What can hang from each mark:
q518: q577 q744 q918
q744: q495 q518 q704
q495: q577 q744 q918
q704: q918
q577: q495 q518 q704
q918: q495 q518

Each row was made from one small tree. The marks that hang from a mark follow it in brackets, in the order of their numbers. Every link used is in the known rows. Write each row's tree.
Known rows:
q704[q918[q495[q577 q744]]]: [ 1.34 -2.04  1.47 -1.72  1.29  1.50 -2.05 -0.93  1.61 -0.41  1.28 -3.62
 -0.06 -0.39 -0.57 -2.38 -0.49  1.77 -0.07 -0.30  1.97 -0.84 -0.53]
q518[q744[q704] q918[q495[q577]]]: [ 0.32 -2.99  1.31 -2.71 -1.10 -0.72  0.92 -1.23 -2.47  0.97 -0.77 -1.19
  1.14 -4.12  0.15  3.94 -2.04  1.42  0.03  1.44  0.40  1.13 -2.62]
q577[q495[q918] q704]: [ 2.81  3.41 -1.85 -1.51  0.59 -3.13 -0.70 -0.46  2.38  2.21 -0.60  1.91
 -0.99  0.19 -1.34 -0.12 -1.47 -4.59  0.27 -2.36 -0.50  3.64  1.80]
q577[q495]: [ 1.56  1.46 -0.34 -1.17 -1.66 -0.44 -0.02 -0.43 -0.53  1.20 -0.23  0.84
  1.09  0.00 -0.96 -0.36 -0.80 -1.89 -0.04 -1.41 -0.12  1.33  0.86]
q518[q577[q495] q744[q704] q918]: [ 0.51 -0.18 -0.69 -1.70 -3.60 -2.32  2.72 -0.49 -1.11 -0.22 -2.96 -0.05
  4.24 -6.53 -2.10  4.43 -1.39 -1.32  2.24  0.78 -0.18  1.70 -2.81]
q918[q495[q744]]: [-0.14 -2.68  0.24 -1.87  2.56  2.07 -0.33 -1.56  1.45  0.62  2.11 -1.89
 -0.03  0.18 -0.60 -2.22 -1.12  3.68 -1.96 -0.55  0.88  0.15 -1.01]
q518[q577 q744[q704[q918]]]: [ 0.56 -0.55  0.66  1.09 -0.99 -1.36  2.05  0.31 -0.28 -2.51 -2.05 -2.39
  0.99 -5.25 -1.33  3.40  0.76  0.77  1.15  1.55  0.92 -2.19 -2.71]
q704[q918[q495[q577] q518[q744]]]: [ 2.22 -2.65  2.06 -0.67  0.60 -1.55 -0.06 -0.93 -0.54 -0.37  0.68 -4.30
 -0.54 -0.82 -0.29 -1.54 -0.20  3.26  0.32  1.13  0.56 -0.74  0.33]
q704[q918[q518[q744]]]: [ 1.62 -0.29  1.44  0.66 -0.05 -2.55  1.35  0.15 -0.15 -2.19 -0.42 -3.00
  0.14 -1.17  0.31 -0.50  0.93  2.12  1.62  0.36 -0.09 -1.50  0.79]
q495[q577]: [ 1.58 -0.09  0.49  0.10 -0.22  0.76 -1.69 -0.06 -0.38  2.09 -0.15  0.92
 -0.85  0.81  0.17 -0.16 -1.29 -0.59 -0.21  0.03 -0.58  1.23  0.56]
q495[q577 q744 q918]: [ 2.15  1.26 -0.16 -0.14  2.61  1.77 -3.54 -0.35  1.09  3.02  0.63  1.16
 -3.16  0.07  1.23 -1.79 -2.29  0.88 -0.92 -1.61 -1.53  2.27  0.98]
q918[q495[q577]]: [ 0.98 -2.68  0.86 -1.70  0.91  1.11 -1.73 -1.17 -0.49  2.02  1.27 -1.17
 -0.50  0.36 -0.99 -1.32 -1.37  1.46 -1.36  1.03  0.76  1.02 -0.79]
q704[q918[q495]]: [ 0.15 -1.97  1.15 -1.45  0.12 -0.01 -0.98 -0.85  0.62 -1.92  0.81 -4.07
  0.52 -1.29 -1.10 -1.34  0.78  0.63  0.66  0.78  2.64 -1.86 -1.01]
q704[q918[q518]]: [ 0.52 -0.37  0.67  0.07  0.27 -1.05 -0.02  0.65  0.37 -1.70 -0.63 -2.55
 -0.14 -0.11 -0.37 -1.49  1.22  1.56  2.25  0.07  0.12 -1.42  0.83]
q704[q918[q495[q577] q518]]: [ 1.18 -2.38  1.15 -1.24  0.87 -0.02 -1.56 -0.57  0.04 -0.11  0.33 -3.44
 -0.51  0.19 -1.31 -2.41  0.01  2.65  0.87  0.61  1.03 -0.53  0.14]
q577[q495[q744] q518]: [ 2.65  2.57 -1.10 -3.03 -0.80  0.20  0.12 -2.53  1.42  2.34  0.21  1.45
 -0.56  1.55 -0.05 -1.59 -2.10 -1.28 -2.02 -2.52 -1.65  1.03 -0.25]
q918[q495]: [-0.40 -2.50  0.14 -1.63  1.00  0.45 -0.50 -1.13 -0.12  0.34  1.38 -1.94
  0.07 -0.20 -1.09 -0.90 -0.31  1.88 -1.19  0.81  1.28  0.04 -1.16]
q704[q918[q495[q577[q518]]]]: [ 1.66 -1.45  1.13 -2.44 -0.40  0.28 -1.84 -1.58  0.61  0.12  0.50 -3.09
 -0.91 -0.41 -0.68 -1.45 -0.21 -0.17 -0.07  0.79  1.78 -1.12 -1.26]
q918[q518[q577]]: [ 0.01 -0.92 -1.16  0.82  0.73 -0.94  1.21  0.50  0.60  0.29 -1.07 -0.31
  0.51 -0.26 -2.14 -1.43  0.11  2.72  1.65  0.89 -1.67  0.65 -0.04]
q518[q577[q495 q704] q744 q918]: [ 2.17  0.98 -0.99 -1.65 -3.03 -5.20  3.75 -1.00  2.38  0.65 -1.72  0.06
  4.93 -4.78 -2.25  2.32 -2.17 -3.36  2.63  0.25 -0.07  3.31 -1.07]
q744[q518]: [-1.60  0.16  1.09  0.31  1.73  0.99  0.26 -0.69 -1.45  0.08 -1.61 -0.11
 -0.75 -0.63 -0.57 -0.06 -0.76  0.34 -0.48  0.28 -0.98 -1.99  0.17]
q704[q918]: [ 0.45  0.07  1.02 -0.23 -0.52 -0.36 -0.59  0.24  0.62 -2.17 -0.30 -2.39
  0.36 -1.25 -0.06 -0.65  1.28 -0.76  1.69  0.14  1.65 -1.85 -0.12]
q744[q495 q518]: [-1.76  1.29  1.77  0.28  1.57  2.64 -1.78  1.18 -2.54  0.39 -1.02  0.06
  0.17 -0.99 -0.88  2.55 -1.72  2.11 -0.08  1.54 -0.65 -2.59 -1.94]

Write each row's tree:
[ 2.24 -0.12 -0.54  0.81 -0.82 -3.02  2.93 -0.38 -0.38  0.43 -0.92 -0.66
  1.55 -1.60 -1.69 -0.27 -0.75  2.44  0.61  0.56 -2.12  1.30  0.53] : q918[q518[q577[q495] q744]]
[ 0.01 -2.71  1.37 -1.71  3.44  3.13 -1.54 -1.99  0.18  2.26  0.99 -1.23
 -1.08  0.44 -0.84 -2.44 -2.55  3.36 -2.44 -0.30 -0.20 -0.12 -0.50] : q918[q495[q577 q744[q518]]]
[-3.82  0.39  1.26 -1.70  0.95  3.70 -1.95  1.82 -4.04  0.12 -3.63  0.95
  1.00 -3.69 -1.33  6.38 -2.12  1.60  1.67  1.48 -0.73 -2.18 -3.81] : q744[q495 q518[q918] q704]
[-2.27 -1.56 -0.21 -1.87  1.37 -0.48  1.64 -1.58  1.53  0.70 -2.28 -1.16
  2.43 -3.43 -3.41  0.22 -1.46 -0.74  1.93  1.38  0.05  0.23 -2.13] : q744[q518[q577[q704] q918[q495]]]
[ 1.27  1.55 -1.85 -0.16 -1.20 -1.02 -0.36 -0.20  0.56  0.80 -1.28  0.34
  1.24 -3.06 -3.03 -0.31 -0.24 -2.03  1.28  0.01 -0.05  1.90 -0.69] : q518[q577[q495[q918]]]
[-0.72 -0.66  0.28 -0.31  0.72  0.95 -0.71  1.13 -1.21 -1.64 -2.26 -0.94
 -1.45 -1.28 -0.67  1.68  1.15  1.37  1.50 -0.26 -0.04 -1.78 -0.64] : q744[q704[q918[q518]]]
[ 1.12 -1.04 -0.26  1.69  0.49 -2.82  2.83 -0.14 -0.10 -0.34 -0.65 -1.20
  0.71 -1.55 -1.00  0.07 -0.25  3.51  0.80  1.46 -2.00  0.30 -0.05] : q918[q518[q577 q744]]
[-1.18  0.96  2.19 -1.37 -0.10  2.68 -2.81  1.01 -3.10  2.02 -1.95  1.07
  1.70 -1.80 -0.83  3.17 -3.36  0.80  1.79  1.61 -1.12 -0.52 -2.20] : q744[q495[q577] q518[q918]]
[-0.57  0.04 -1.94 -1.59 -1.35 -2.28  1.89 -0.05  3.68  0.35 -1.98  0.44
  3.88 -3.27 -2.63  0.94 -1.02 -3.00  3.92  0.65  0.22  2.65 -1.80] : q518[q577[q704] q918]
[ 0.35 -1.03 -0.12 -0.45 -2.89 -3.02  3.35 -0.73  0.40 -0.68 -1.22 -1.42
  4.48 -5.73 -1.12  2.36 -0.69 -0.18  2.63  2.09 -0.04  1.17 -2.41] : q518[q577 q744 q918]
[-2.18 -0.49  0.04  0.17  3.49  3.76  0.30 -0.26  0.41 -0.08 -2.36  0.26
 -0.91 -2.39 -1.64  0.60 -1.20  2.57 -0.61 -0.86 -1.34 -2.19 -1.53] : q495[q744[q518[q577] q704]]
[ 1.18 -0.07 -1.45 -0.04  0.63 -0.46  1.21 -0.08  1.24  1.14 -0.73  0.17
  1.35 -0.03 -2.47 -2.32 -0.86  2.66  1.11 -0.80 -1.93  1.65  0.44] : q918[q518[q577[q495[q744]]]]
[ 0.56  0.54  1.42  0.37 -0.05  0.11  0.17  1.43 -2.94 -0.85 -0.60 -0.34
  0.06 -2.80  0.57  5.99 -1.39  2.70 -0.83  1.38 -0.37 -1.47 -2.66] : q518[q744[q495 q704]]
[ 3.13  3.36 -1.91 -1.53  2.06 -1.68 -0.55 -0.79  3.88  2.58  0.16  1.88
 -1.21  0.61 -0.88 -1.30 -2.43 -2.68 -0.38 -3.60 -0.88  3.99  1.99] : q577[q495[q744 q918] q704]
[ 0.50  1.30 -0.17 -0.36  1.98  2.53 -4.98  2.80 -3.71  2.22 -1.85  2.10
 -2.98 -1.07 -0.66  4.87 -1.96  2.93  0.64  0.89 -1.87  1.00 -2.07] : q744[q495[q577 q918[q518]] q704]
[ 1.24 -0.24  1.02 -0.70  1.79  3.50 -2.65  0.33  0.78  0.69 -0.97  0.00
 -1.86 -0.29  0.43  0.19 -1.55  1.45 -0.31 -1.73 -0.21 -0.47 -0.01] : q495[q577 q744[q704[q918]]]
[ 1.50  1.40 -0.06  1.65 -0.34 -1.75  0.09  1.02 -0.94 -0.45 -0.17 -1.30
  1.48 -4.87 -1.17  3.46 -0.97  2.00  0.60  2.75 -0.23 -0.26 -3.03] : q518[q577 q744[q495[q918]]]
[ 2.19  1.22  0.62  0.00  1.32 -3.30  0.81  0.78  2.46 -0.89 -0.43 -1.58
  0.15 -0.03 -0.37  1.17 -0.61  0.27  1.87  0.28 -0.21 -0.09  0.34] : q577[q704[q918[q518[q744[q495]]]]]
[ 3.84  3.59 -0.89 -3.33 -1.63 -3.45  0.52 -2.06  3.77  1.33 -1.11  0.50
 -0.61  1.13 -1.12 -0.72 -1.02 -5.66  0.57 -2.13 -0.06  1.02  0.16] : q577[q495 q518 q704[q918]]
[ 2.83  0.78  1.19 -1.18 -1.28 -0.62 -0.76 -1.15 -0.96  1.33 -1.15 -0.06
 -2.30 -0.76  1.21  1.87 -1.44 -0.92 -1.00  0.56 -0.89 -0.73 -1.23] : q495[q577[q518[q744[q704[q918]]]]]
[ 1.67 -2.05  0.85 -2.43  0.34  0.43 -0.74 -2.18 -1.37  2.22  0.54 -0.94
 -2.04 -0.44 -0.14  1.28 -1.75  1.47 -2.70  1.14 -0.05  0.18 -2.32] : q918[q495[q577[q518[q744[q704]]]]]
[-0.45 -0.95  0.74 -1.52 -1.84 -1.66  2.37 -0.31 -2.20 -0.63 -1.83 -0.09
  1.72 -4.41  0.88  4.93 -0.98  0.23  1.09  0.93 -0.53  0.42 -2.08] : q518[q744[q704] q918]
[ 0.12 -0.04  0.26 -0.46 -2.90 -1.72  1.69  0.63 -0.64 -0.75 -0.76 -1.19
  5.51 -5.96 -1.39  4.60 -1.74  1.32  3.06  3.07  0.16  0.60 -4.10] : q518[q577 q744[q495] q918]
[ 0.53  1.51  0.39 -1.91 -0.19  3.33 -3.92  1.42 -2.72  2.08 -1.72  2.21
 -2.10 -0.09 -0.18  5.54 -2.32  0.92 -0.43  1.15 -0.95 -0.59 -3.68] : q744[q495[q577[q518]] q704]
[-1.17  1.10  2.68 -0.30  1.60  4.44 -4.05  2.05 -3.90 -0.09 -3.42 -0.30
 -1.46 -2.40 -1.30  4.90 -1.62  1.36  0.99  1.31 -0.08 -3.83 -2.78] : q744[q495[q577] q518 q704[q918]]
[ 2.06  0.45  0.69 -2.42 -2.11 -0.86 -0.21 -1.43 -1.49  2.54 -1.41  1.26
 -1.07 -1.25  1.32  2.85 -2.18 -1.27 -0.32  0.64 -1.51  1.16 -1.83] : q495[q577[q518[q744[q704] q918]]]
[ 1.47 -0.46  0.77  1.00 -0.41 -2.51  1.73  0.31  0.67 -2.41 -0.87 -3.39
  1.12 -2.49 -1.10 -0.61  1.12  1.94  2.34  1.15  0.03 -1.50 -0.26] : q704[q918[q518[q577 q744]]]
[ 3.67  4.68 -2.56 -3.14 -0.39 -3.70 -0.48 -2.20  2.67  3.33 -1.00  2.62
 -2.58  1.11 -0.63  0.08 -1.84 -5.59 -0.72 -2.19 -1.46  3.19  0.25] : q577[q495[q918] q518 q704]
[ 1.65  2.21 -1.39 -4.21 -3.80 -1.68  0.56 -2.35 -0.24  2.49 -1.22  1.55
  1.65 -0.37 -0.43  0.44 -1.63 -3.83  0.60 -1.11 -0.94  2.00 -1.21] : q577[q495 q518[q918]]
[-1.35 -2.82  0.44 -1.27  3.35  2.61  0.15 -2.01  1.23  0.41  0.71 -2.35
  0.25 -1.32 -2.20 -2.27 -1.43  4.02 -1.50  0.30  0.37 -1.26 -1.50] : q918[q495[q744[q518[q577]]]]
[ 0.91  1.39 -2.09 -0.56  0.31  1.07 -0.67 -0.01  0.99  0.81 -1.49  0.81
  0.54 -3.15 -2.65  0.04 -0.93 -0.48  0.61 -1.19 -0.33  1.49 -1.11] : q518[q577[q495[q744[q704] q918]]]
[ 1.60  2.43 -0.22 -1.22 -0.44 -0.81 -0.49 -0.40 -2.08  0.80 -0.88  0.38
 -2.60 -1.92  1.31  4.97 -1.21  0.63 -1.70  1.27 -1.44 -1.16 -3.41] : q577[q518[q744[q495[q918] q704]]]
[-0.75 -0.32  0.09 -0.85 -2.39 -0.60  1.18  1.32 -1.79 -0.88 -2.25 -0.64
  4.19 -6.95 -1.53  6.88 -1.74  1.40  2.90  2.83  0.18 -0.05 -5.09] : q518[q577 q744[q495 q704] q918]
[-2.48 -1.89  1.91 -1.23  2.48  2.66 -0.86 -0.46 -2.25 -1.71 -2.78 -2.57
 -1.82 -2.93 -1.71  1.99  0.38  1.31 -0.24  0.58  1.04 -4.17 -1.90] : q744[q518 q704[q918[q495]]]
